Known rows, with every step that occurs
gibivo > gafo > sobo > fizuk > matevo: [ -6 -23  17 -13 -17   6 -11  32  -9  10  -2  -6   0   0  11 -20 -16  14
   7 -12 -15   9  21   0]
sobo > gafo > gibivo > fizuk > matevo: [ 10 -36  14   4 -30  -2  -1  11 -14  10   6   8   9 -25   1 -11 -42  14
   8   2   0  25  -5   1]
matevo > posido > gibivo > fizuk > sobo: [  0   9  11 -16  -3   2 -16  14   2   2 -11  15 -12 -12  10 -29 -12   0
 -13 -19 -14  27 -16  18]
sobo > zaru > matevo > posido > gibivo: [ -3   8  15   3  -3   4 -19  28  14   8 -13   3 -14 -22  -1 -26 -22   5
 -29 -15  13   7 -17  23]
zaru > matevo: [  7  -9  12  -2 -14   7   2  19  -7   7   3   0   0 -12  18 -19 -28  13
  -1 -11  10   0  -7  13]
gafo > sobo: [ -5  -7  10 -17  -2   5  -8  12  -8  12  -5  -5 -10   0  13 -20 -15  16
   7 -15  -6  21  -1   5]
zaru > matevo > posido > gibivo > fizuk: [  8   1  22  -5 -18   2  -8  21   1   3  -6  12  -7 -15  13 -31 -27   4
 -10 -18   5  12 -19  23]
sobo > gafo > gibivo > fizuk: [  5 -31  11   2 -33  -8   3  15 -14   9   2   3   3 -23   2 -12 -33  19
  17  -2   0  24 -15   5]
matevo > fizuk > sobo: [ -3   2  -2 -17  -5   2  -4  16 -19  -8   7  -1   1 -11  18 -11 -15  11
   3  -5  -1  12  -2   7]
zaru > matevo > posido > gibivo: [  4   7  18  -4  -6   7  -6  17   1   5  -9   6 -11 -19  18 -26 -16   4
 -22 -19   8  10 -18  23]
gibivo > gafo > sobo: [ -6 -14   9  -9 -11   2 -14  20  -8  12 -11 -10  -6   1  10 -15 -16  19
   7 -17 -21  11   2   9]
matevo > fizuk > sobo > gafo: [ -5 -13   2 -16 -24  -6  -8  19 -15  -3   1  -4  10 -25  13  -3 -19  13
  -3   1  -3  18  -3   9]
posido > gibivo > fizuk > sobo > zaru: [ -4  10  11  -2  -5   1 -22  32   9   3 -13   9  -6  -7 -10 -30 -26   5
 -16  -6 -10  17 -16   9]
gafo > sobo > fizuk: [ -8 -11  16 -26 -10   4  -5  29 -12   5  -2  -8 -10   0  13 -26  -3  13
  15 -14  -1  18   9   0]
sobo > gafo: [  1 -17  13  -3 -26   1  -6  18  -5  11  -5  -6   1 -29   3 -10 -24  20
  -2   0  -3   8  -2  11]
gafo > sobo > zaru: [-13  -3   9 -10   2   3 -20  23   3  14  -9  -9 -14  -4  -7 -21 -20  15
  -2 -11  -1  19  -2   5]
posido > gibivo > gafo: [  3  -4  12   9 -17   9  -8  31  -3   6 -16  -2  -4 -16   4 -20 -21  19
 -13  -5 -17  -1  -8  13]
gafo > gibivo > fizuk > sobo: [  2 -14  -2  -9  -6  -1   2  11 -13   3   6  10  -3   0  14 -18 -21   8
  16 -16  -6  29 -17   1]
fizuk > sobo > zaru > matevo: [ -5  -1   4  -5   0   3 -17  25   6   6  -3   0  -1  -4   5 -17 -25   4
 -15 -14   6   6 -10  12]
gibivo > gafo > sobo > fizuk: [-10 -19  13 -18 -19   1  -9  36  -9  10  -7 -12  -5   3  13 -21  -5  18
  16 -17 -14   8  10   4]
sobo > fizuk > matevo > zaru: [  2 -12  16 -10  -5  18  -9  40 -17   2  -5  -1   4  -6  12 -27 -26  14
   3  -5  13   5  21   2]
zaru > matevo > posido: [  3  -4  11 -11  -8   6  -4  11  -1  10   0   0  -7 -15  18 -17 -18   9
  -6 -23  11   4  -9  23]
gibivo > gafo: [  3 -13   9   0 -19   8  -6  24  -5  10  -7  -6  -2 -13   5 -13 -23  24
   2  -8 -14  -9   1  12]
posido > gibivo > fizuk: [  8   0  19   1 -17   6  -5  25  -6   1  -7  10  -6 -15   3 -31 -30  13
  -2  -3  -5  10 -12  10]
gafo > gibivo > fizuk > sobo > zaru: [ -4 -11  -2  -5  -2  -3 -12  22  -2   6   2   5  -6  -3  -4 -18 -27   9
   6 -11  -1  27 -17   1]
gibivo > gafo > sobo > zaru > matevo > posido: [-14 -11   9  -8  -7  -4 -28  23  11  16 -11  -9 -10   0   2 -16 -18  10
  -8 -29  -5  10  -4  22]
posido > matevo > fizuk > sobo > gafo: [  2  -6  -7 -18 -24   2  -4  28  -8   1  -2  -1   9 -15  21  -3 -12  16
 -10   4   1  17   7   5]

Rows
[-13   8  16  -9   4   2 -26  22  12  10 -16   0 -19  -7   5 -29 -13  -1
 -24 -24   6  28 -14  20]  gafo > sobo > zaru > matevo > posido > gibivo
[  8   0   0 -11  -4  24  -6  40  -8   9 -16   0  -2   2  18 -23 -20  22
  -5  -9  11   7  13   6]  posido > matevo > zaru
[  0  -2  -1 -15 -10  -1   0  18 -18  -8  10   1   8  -5  30 -12 -20   6
   0  -9   9   9 -10  12]  zaru > matevo > fizuk > sobo
[ -1  -3   6   1 -16  -2  -9  33  -9  -3   9  -4   2 -15   2 -13 -33  17
  -2   1  21  -4  -7  12]  sobo > zaru > matevo > fizuk
[  2 -27   5   1 -21  -1   1  14 -12   9  -2  -5   1 -26   9  -5 -22  18
   6  -3   3  23 -12   3]  sobo > gafo > gibivo
[ -8  14  10 -10   0   0 -27  24  16   6 -13  10 -15 -14  -9 -29 -19   2
 -22 -15  -9  21 -16  18]  matevo > posido > gibivo > fizuk > sobo > zaru
[ -6 -22  -6 -11 -19  -9   1  15 -23  -6   7  -4   6 -22  19   2 -16  10
   4  -2   3  33 -14   2]  matevo > fizuk > sobo > gafo > gibivo
[-12  -6   6 -12  -9  -5 -14  28 -10  -2   5  -8  -2   0   6 -15 -25  11
   3  -8  13  15  -6   8]  gafo > sobo > zaru > matevo > fizuk
[ -6   2   7 -15  -6  -4 -22  20  12   8  -1  10  -4  -5   1 -23 -26   1
  -9 -25   2  12 -13  21]  gibivo > fizuk > sobo > zaru > matevo > posido
[-10   3   4 -15   5   1 -21  18  12   9  -4   2  -9 -10   8 -17 -15   1
 -21 -25   7  10 -11  21]  fizuk > sobo > zaru > matevo > posido
[  1 -16  10 -12 -28  -7 -11  16  -3   6  -4   4   9 -18   5 -14 -26  10
   2  -6 -13  18  -8  10]  gibivo > fizuk > sobo > gafo
[  6   3  19  -2   1  17 -11  12   1   9  -9   9 -13 -27   6 -24 -22   6
 -26  -9  -1  13  -1  15]  fizuk > matevo > posido > gibivo
[ -4 -22  -2  -6 -12  -3  -2  10  -9   8  -3  -2   2 -20  16  -4 -14   9
  -3  -9  -4  33 -16   4]  fizuk > sobo > gafo > gibivo
[  4  -5  12  -9  -1  15 -10   5  -1  14   2   4 -10 -22   7 -16 -23  12
 -12 -12   2   6   6  13]  fizuk > matevo > posido
[  2   7  14 -14  -8   0 -11  18   4   0  -5  16  -4  -8  20 -29 -18  -5
 -17 -25  -4  23 -21  23]  zaru > matevo > posido > gibivo > fizuk > sobo
[ -2  -5   7  -5 -10  -3 -16  27   5   6   2   8   5   0   2 -24 -34   5
  -4 -13   2   8 -13  12]  gibivo > fizuk > sobo > zaru > matevo
[  5 -15  19  -8 -13  13   0  31  -9   7   4   1  -1 -15   8 -22 -22  15
   2   0   6  -1  16  -1]  sobo > fizuk > matevo
[  1 -10  17 -17 -10  12  -5  22  -5  10   2   3  -9 -20   8 -21 -14  10
  -3 -11   7   5  16  10]  sobo > fizuk > matevo > posido
[  4  -7   7  -6 -19   1   5  21 -20  -7  11  -2   6 -12  20 -13 -30  17
   6  -4  15  -2  -6  12]  zaru > matevo > fizuk
[ -8 -16  17 -23   1  15 -16  35 -17   4 -10  -4   0   6  17 -29 -16   9
   8 -15   6  24  23  -1]  gafo > sobo > fizuk > matevo > zaru
[  8 -20  10  -5  -7   5  -2   3 -13  11  10  14  -8 -17   6 -16 -30   9
   9 -14   4  23  -6   7]  gafo > gibivo > fizuk > matevo > posido
[ -3 -13   7 -11 -16   0 -11  16  -2   9  -9  -2   5 -21  11  -9 -16  10
 -10  -7 -10  18  -6  10]  fizuk > sobo > gafo
[  0  -5  11   5 -10   4 -12  29   4  10  -2  -3  -2 -11  -2 -19 -34  14
  -9  -7  13  -3  -9  13]  sobo > zaru > matevo
[ -1 -14   0  -2  -6  -6  -9  23  -2   3   6   8   2   4   7 -19 -30   2
   4 -17   8  25 -22   6]  gafo > gibivo > fizuk > sobo > zaru > matevo
[  9 -13  16  -3 -10  16 -14  24 -13   3  -3   8   8  -4   5 -26 -45  15
   7  -7   4   6  11   7]  gibivo > fizuk > matevo > zaru
[  7 -20   6  -1 -15   0   7  14 -15   5   7   7  -4 -10   7 -18 -29  18
  21  -8   3  19 -13   2]  gafo > gibivo > fizuk
[ -5  -4  16 -10  -8   2 -18  21   2   8 -16  -2 -10  -3  20 -23 -10   5
 -15 -29 -11  21 -13  22]  zaru > matevo > posido > gibivo > gafo > sobo
[ 12 -25   9   3 -12   7   4  10 -17   7  14  12   1 -11   6 -19 -39  13
  13  -4   1  17  -5  -1]  gafo > gibivo > fizuk > matevo
